Known rows, with every way that one mark hangs from another
Z198{Z685 Z723}: [ 0.18  0.06  0.35  0.24  0.03 -0.18  0.38  0.21  0.22 -0.13  0.46 -0.02
  0.25  0.30  0.19  0.11 -0.01  0.01 -0.11  0.09 -0.14  0.07]
Z77{Z516{Z198{Z685 Z723}} Z627}: [ 0.28 -0.11  0.05  0.03 -0.08 -0.09  0.38  0.26  0.13 -0.09  0.57 -0.22
  0.21  0.41  0.28 -0.06 -0.04  0.16 -0.19  0.02 -0.16  0.17]
Z627{Z77{Z516} Z208}: [ 0.16 -0.22  0.29 -0.14 -0.23  0.04  0.38 -0.09  0.19  0.29  0.21 -0.17
  0.25  0.38  0.02 -0.05  0.07 -0.06 -0.07  0.01  0.01  0.35]
Z627{Z77}: [ 0.04 -0.16  0.32  0.07 -0.03 -0.03  0.30  0.03  0.13  0.15  0.12 -0.04
  0.20  0.31  0.13  0.17  0.31 -0.07 -0.04  0.00 -0.09  0.29]
Z627{Z208{Z922}}: [ 0.09  0.18  0.49  0.11 -0.21  0.22  0.25 -0.27  0.18 -0.01  0.08  0.06
  0.22  0.22 -0.08 -0.13  0.01  0.08 -0.01 -0.05  0.07  0.13]
Z208{Z627{Z77{Z516{Z198}}} Z922}: [-0.15  0.06  0.35 -0.16 -0.26  0.09  0.28 -0.05  0.20  0.18  0.35 -0.14
  0.10  0.43  0.12 -0.01  0.40  0.07 -0.07 -0.15 -0.17  0.35]
Z418{Z473}: [ 0.08  0.07  0.31  0.01  0.00  0.08  0.12  0.08  0.21 -0.09  0.02 -0.05
  0.25  0.26  0.30  0.09  0.17  0.20 -0.26 -0.12 -0.11  0.19]
Z198{Z516{Z77{Z627}} Z723}: [ 0.39 -0.20  0.02  0.10 -0.04 -0.06  0.01  0.40  0.39  0.01  0.17 -0.01
  0.20  0.40  0.21 -0.21  0.18 -0.09 -0.35  0.03 -0.22  0.21]
Z516{Z77{Z627{Z208{Z922}}} Z198{Z723}}: [ 0.20 -0.03  0.14  0.01 -0.22  0.20  0.16 -0.02  0.36  0.12  0.27  0.20
  0.14  0.34 -0.05 -0.33 -0.07  0.20 -0.24 -0.19 -0.09  0.00]
Z922{Z208{Z627}}: [ 0.17  0.38  0.37  0.16 -0.13  0.14  0.24 -0.01  0.21 -0.10  0.13  0.00
  0.28  0.45  0.19 -0.12  0.08  0.12 -0.08 -0.02  0.17  0.25]
Z922{Z208{Z627{Z77{Z516{Z198{Z685}}}}}}: [ 0.09  0.14  0.35  0.09 -0.15 -0.20  0.50  0.11  0.21  0.13  0.52 -0.13
  0.22  0.64  0.15  0.04  0.13  0.06 -0.15  0.03  0.10  0.41]
Z198{Z685 Z723{Z418{Z473 Z533}}}: [ 0.39 -0.02  0.44  0.16 -0.10 -0.42  0.29  0.35  0.19 -0.17  0.19  0.02
  0.31  0.33  0.38  0.02 -0.19  0.27 -0.56 -0.14  0.02  0.02]
Z77{Z627{Z208}}: [ 0.27  0.01  0.18  0.07 -0.09  0.27  0.24 -0.15  0.01  0.10  0.03 -0.04
  0.29  0.27  0.15 -0.16 -0.01  0.22 -0.10 -0.08  0.16  0.16]
Z533{Z418{Z473}}: [ 0.16  0.02  0.34  0.00  0.14 -0.02  0.20  0.11  0.23 -0.09  0.08  0.00
  0.20  0.27  0.26 -0.07  0.14  0.18 -0.22 -0.13  0.02  0.04]
Z627{Z77 Z208}: [ 0.09 -0.12  0.36  0.02 -0.12  0.01  0.38 -0.14  0.15  0.27  0.09  0.01
  0.25  0.35 -0.01  0.03  0.14  0.01 -0.03 -0.03  0.06  0.23]
Z208{Z627{Z77{Z516{Z198{Z685 Z723{Z418}}}}}}: [ 0.26 -0.06  0.35 -0.10 -0.08 -0.32  0.41  0.33  0.15  0.15  0.59 -0.19
  0.15  0.57  0.29  0.03  0.03  0.03 -0.22 -0.07 -0.08  0.24]
Z685{Z198{Z516{Z77{Z627}} Z723}}: [ 0.29 -0.13  0.05 -0.08  0.03 -0.24 -0.04  0.33  0.39  0.09  0.26 -0.10
  0.27  0.43  0.27 -0.20  0.16 -0.07 -0.30  0.10 -0.04  0.33]
Z208{Z627{Z77{Z516{Z198{Z723{Z418}}}}} Z922}: [ 0.19 -0.02  0.33 -0.22 -0.35 -0.03  0.19  0.10  0.26  0.10  0.39 -0.14
  0.06  0.46  0.16 -0.11  0.12 -0.03 -0.19 -0.14 -0.15  0.20]
Z516{Z77{Z627} Z198}: [ 0.13 -0.11  0.13  0.02  0.11  0.12  0.19  0.24  0.08  0.08  0.16  0.05
  0.16  0.36  0.18 -0.14  0.13  0.24 -0.14 -0.20 -0.06  0.26]
Z723{Z198{Z516 Z685}}: [ 0.14  0.19  0.47  0.15  0.09 -0.37  0.20  0.25  0.25 -0.06  0.20 -0.24
  0.14  0.43  0.29  0.15  0.32  0.08  0.07  0.30  0.06  0.43]
Z516{Z77{Z627{Z208{Z922}}} Z198{Z685}}: [ 0.13  0.08  0.38  0.24  0.01  0.10  0.28 -0.05  0.14  0.20  0.34  0.17
  0.20  0.32 -0.08 -0.22 -0.04  0.27 -0.21 -0.19  0.09  0.17]
Z723{Z198{Z516 Z685} Z418{Z473 Z533}}: [ 0.33  0.12  0.56  0.04 -0.02 -0.63  0.10  0.39  0.19 -0.11 -0.06 -0.21
  0.19  0.47  0.49  0.05  0.12  0.32 -0.39  0.06  0.22  0.37]
Z516{Z198}: [ 0.01  0.05  0.32 -0.02  0.03 -0.02  0.36  0.12  0.03 -0.13  0.17 -0.06
  0.19  0.38  0.16  0.04  0.13  0.18  0.11 -0.06 -0.09  0.19]
Z627{Z77{Z516{Z198{Z723}}} Z208}: [ 0.16 -0.25  0.14 -0.27 -0.32 -0.11  0.46  0.05  0.35  0.18  0.38 -0.14
  0.17  0.52  0.03 -0.07 -0.03 -0.01 -0.07  0.01 -0.16  0.18]

Rows
[ 0.26  0.14  0.58  0.03 -0.04 -0.45  0.19  0.27  0.12 -0.07  0.00 -0.13
  0.21  0.35  0.51  0.07  0.01  0.48 -0.33 -0.06  0.26  0.31] -> Z723{Z198{Z685} Z418{Z473 Z533}}
[ 0.29 -0.01  0.29  0.16 -0.14  0.19 -0.01 -0.03  0.30  0.17  0.02  0.07
  0.17  0.34 -0.07 -0.34  0.14 -0.01 -0.28 -0.06  0.05  0.25] -> Z198{Z516{Z77{Z627{Z208{Z922}}}}}
[ 0.41  0.06  0.59  0.12  0.20 -0.46  0.04  0.49  0.26  0.08  0.16 -0.15
  0.07  0.48  0.28 -0.04  0.13  0.01 -0.09  0.15  0.18  0.50] -> Z723{Z198{Z516{Z77} Z685} Z418}
[ 0.16  0.06  0.24 -0.11 -0.05 -0.37  0.13  0.22  0.36 -0.13  0.26 -0.20
  0.28  0.44  0.23 -0.02  0.15 -0.13 -0.07  0.23 -0.07  0.26] -> Z685{Z198{Z516 Z723}}
[ 0.36 -0.11  0.36 -0.10 -0.19 -0.47  0.38  0.44  0.18 -0.18  0.35 -0.15
  0.25  0.47  0.38 -0.06 -0.26  0.30 -0.51 -0.14 -0.08  0.11] -> Z77{Z516{Z198{Z685 Z723{Z418{Z473 Z533}}}}}
[ 0.46 -0.05  0.45  0.18 -0.11 -0.60  0.21  0.48  0.27 -0.22  0.11 -0.05
  0.28  0.47  0.36 -0.02 -0.08  0.12 -0.60 -0.01 -0.04  0.08] -> Z198{Z516 Z685 Z723{Z418{Z473 Z533}}}
[ 0.18  0.07  0.26  0.00 -0.30  0.06  0.28  0.01  0.29  0.18  0.26 -0.16
  0.25  0.52  0.19 -0.09  0.19 -0.06 -0.20  0.02  0.08  0.43] -> Z922{Z208{Z627{Z77{Z516}}}}
[ 0.03  0.02  0.46  0.16  0.26 -0.22  0.42  0.35  0.14  0.06  0.42  0.11
  0.19  0.41  0.09  0.03  0.05  0.18 -0.07 -0.09 -0.10  0.27] -> Z516{Z77 Z198{Z685}}
[ 0.41 -0.22  0.35 -0.10 -0.18 -0.35  0.51  0.18  0.18  0.20  0.50 -0.15
  0.18  0.53  0.06 -0.05 -0.25 -0.02 -0.17  0.02  0.04  0.17] -> Z627{Z77{Z516{Z198{Z685 Z723{Z418}}}} Z208}
[ 0.46 -0.11  0.37  0.05 -0.20 -0.43  0.22  0.42  0.19 -0.23  0.00 -0.08
  0.24  0.46  0.25 -0.16 -0.06 -0.05 -0.27  0.05 -0.04  0.12] -> Z198{Z516 Z723{Z418{Z533}}}
[ 0.40 -0.11  0.25 -0.24 -0.16 -0.12  0.27  0.32  0.14 -0.18  0.32 -0.24
  0.14  0.45  0.24 -0.16 -0.20  0.02 -0.06  0.00 -0.12  0.14] -> Z77{Z516{Z198{Z723{Z418}}}}
[-0.06  0.04  0.37 -0.05 -0.28  0.17  0.18 -0.10  0.24  0.22  0.30 -0.15
  0.14  0.32  0.13 -0.04  0.40 -0.04 -0.15 -0.11 -0.14  0.38] -> Z208{Z627{Z77{Z516}} Z922}
[ 0.27  0.03  0.19  0.07 -0.30  0.08  0.35 -0.10  0.20  0.00  0.55 -0.11
  0.21  0.35  0.04 -0.22 -0.16  0.17 -0.22 -0.01 -0.04  0.06] -> Z77{Z516{Z198{Z685 Z723}} Z627{Z208{Z922}}}
[ 0.08  0.00  0.40 -0.08  0.16 -0.31  0.06  0.31  0.32  0.09  0.18 -0.10
  0.25  0.44  0.14 -0.11  0.23 -0.10 -0.09  0.09  0.02  0.49] -> Z685{Z198{Z516{Z77}}}
[ 0.20 -0.08  0.17 -0.03  0.02  0.17  0.28  0.06  0.10  0.21  0.13  0.10
  0.20  0.41  0.06 -0.27 -0.03  0.31 -0.14 -0.22  0.08  0.22] -> Z516{Z77{Z627{Z208}} Z198}
[ 0.31 -0.32  0.37 -0.02 -0.22 -0.59  0.56  0.41  0.11  0.06  0.46 -0.14
  0.20  0.52  0.22  0.00 -0.12  0.04 -0.30 -0.01 -0.05  0.21] -> Z627{Z77{Z516{Z198{Z685 Z723{Z418{Z533}}}}}}
[ 0.21  0.10  0.29  0.15 -0.23  0.38  0.13 -0.33  0.08  0.06  0.04  0.01
  0.24  0.17  0.01 -0.21  0.05  0.16 -0.12 -0.11  0.14  0.12] -> Z77{Z627{Z208{Z922}}}
[ 0.17 -0.05  0.25 -0.12  0.04 -0.39  0.06  0.40  0.50  0.04  0.31 -0.07
  0.26  0.47  0.16 -0.13  0.13 -0.16 -0.19  0.15 -0.11  0.35] -> Z685{Z198{Z516{Z77} Z723}}
[ 0.08  0.08  0.24 -0.09 -0.27  0.00  0.38  0.05  0.25  0.13  0.31 -0.16
  0.20  0.63  0.16 -0.07  0.19  0.05 -0.10 -0.03  0.06  0.40] -> Z922{Z208{Z627{Z77{Z516{Z198}}}}}
[ 0.61 -0.11  0.19 -0.13 -0.04 -0.23 -0.05  0.22  0.32  0.20  0.13 -0.09
  0.27  0.48  0.18 -0.40 -0.17 -0.05 -0.35  0.04  0.25  0.27] -> Z685{Z198{Z516{Z77{Z627{Z208}}} Z723{Z418}}}
[ 0.14  0.10  0.48  0.13  0.20 -0.40  0.14  0.42  0.38  0.08  0.25 -0.11
  0.09  0.49  0.23  0.04  0.28  0.05 -0.05  0.19  0.01  0.51] -> Z723{Z198{Z516{Z77} Z685}}
[ 0.20 -0.02  0.29  0.17  0.16  0.00  0.40  0.13  0.08  0.23  0.33  0.12
  0.23  0.41  0.07 -0.17 -0.10  0.33 -0.19 -0.17  0.12  0.23] -> Z516{Z77{Z627{Z208}} Z198{Z685}}
[ 0.13  0.02  0.26  0.04 -0.11  0.28  0.17 -0.11  0.19  0.18  0.13  0.15
  0.16  0.32 -0.06 -0.31  0.00  0.25 -0.15 -0.24  0.06  0.16] -> Z516{Z77{Z627{Z208{Z922}}} Z198}
[ 0.32  0.07  0.29 -0.23 -0.04 -0.23  0.00  0.15  0.26 -0.09  0.14 -0.15
  0.28  0.31  0.41  0.00 -0.11  0.12 -0.35 -0.04  0.08  0.15] -> Z685{Z198{Z723{Z418{Z473}}}}
[ 0.50 -0.20  0.19 -0.10 -0.08 -0.50  0.00  0.47  0.25  0.07  0.10 -0.06
  0.29  0.46  0.35 -0.34 -0.05  0.04 -0.46 -0.02  0.16  0.31] -> Z685{Z198{Z516{Z77{Z627}} Z723{Z418{Z533}}}}
[ 0.26  0.08  0.45 -0.16 -0.15 -0.27  0.06  0.20  0.16 -0.09 -0.19 -0.14
  0.18  0.35  0.51 -0.02  0.06  0.46 -0.28 -0.12  0.21  0.33] -> Z723{Z198 Z418{Z473 Z533}}
[ 0.34 -0.01  0.26 -0.16 -0.07 -0.12  0.13  0.26  0.21 -0.21  0.10 -0.06
  0.16  0.40  0.33  0.00 -0.11  0.22 -0.31 -0.16 -0.12 -0.01] -> Z516{Z198{Z723{Z418{Z473}}}}
[-0.08 -0.05  0.24 -0.23 -0.10 -0.01  0.38  0.14  0.13  0.21  0.34 -0.19
  0.14  0.53  0.25  0.02  0.34  0.13 -0.03 -0.14 -0.15  0.40] -> Z208{Z627{Z77{Z516{Z198}}}}
[ 0.33 -0.09  0.13 -0.08 -0.20  0.29  0.23 -0.09  0.04  0.13  0.14 -0.23
  0.26  0.31  0.19 -0.26 -0.06  0.17 -0.14 -0.04  0.11  0.28] -> Z77{Z516 Z627{Z208}}
[ 0.40  0.02  0.30 -0.21 -0.04 -0.41 -0.08  0.27  0.35 -0.14  0.07 -0.23
  0.27  0.43  0.39 -0.03  0.01 -0.04 -0.41  0.08  0.04  0.21] -> Z685{Z198{Z516 Z723{Z418{Z473}}}}
[ 0.49 -0.14  0.23  0.14  0.14 -0.19  0.22  0.44  0.11  0.04  0.41  0.06
  0.15  0.40  0.25 -0.14 -0.17  0.16 -0.31 -0.14 -0.01  0.10] -> Z516{Z77{Z627} Z198{Z685 Z723{Z418}}}
[ 0.16  0.02  0.18 -0.11 -0.32  0.33  0.23 -0.22  0.07  0.03  0.19 -0.16
  0.18  0.31  0.02 -0.30 -0.01  0.22 -0.07 -0.09  0.05  0.21] -> Z77{Z516{Z198} Z627{Z208{Z922}}}
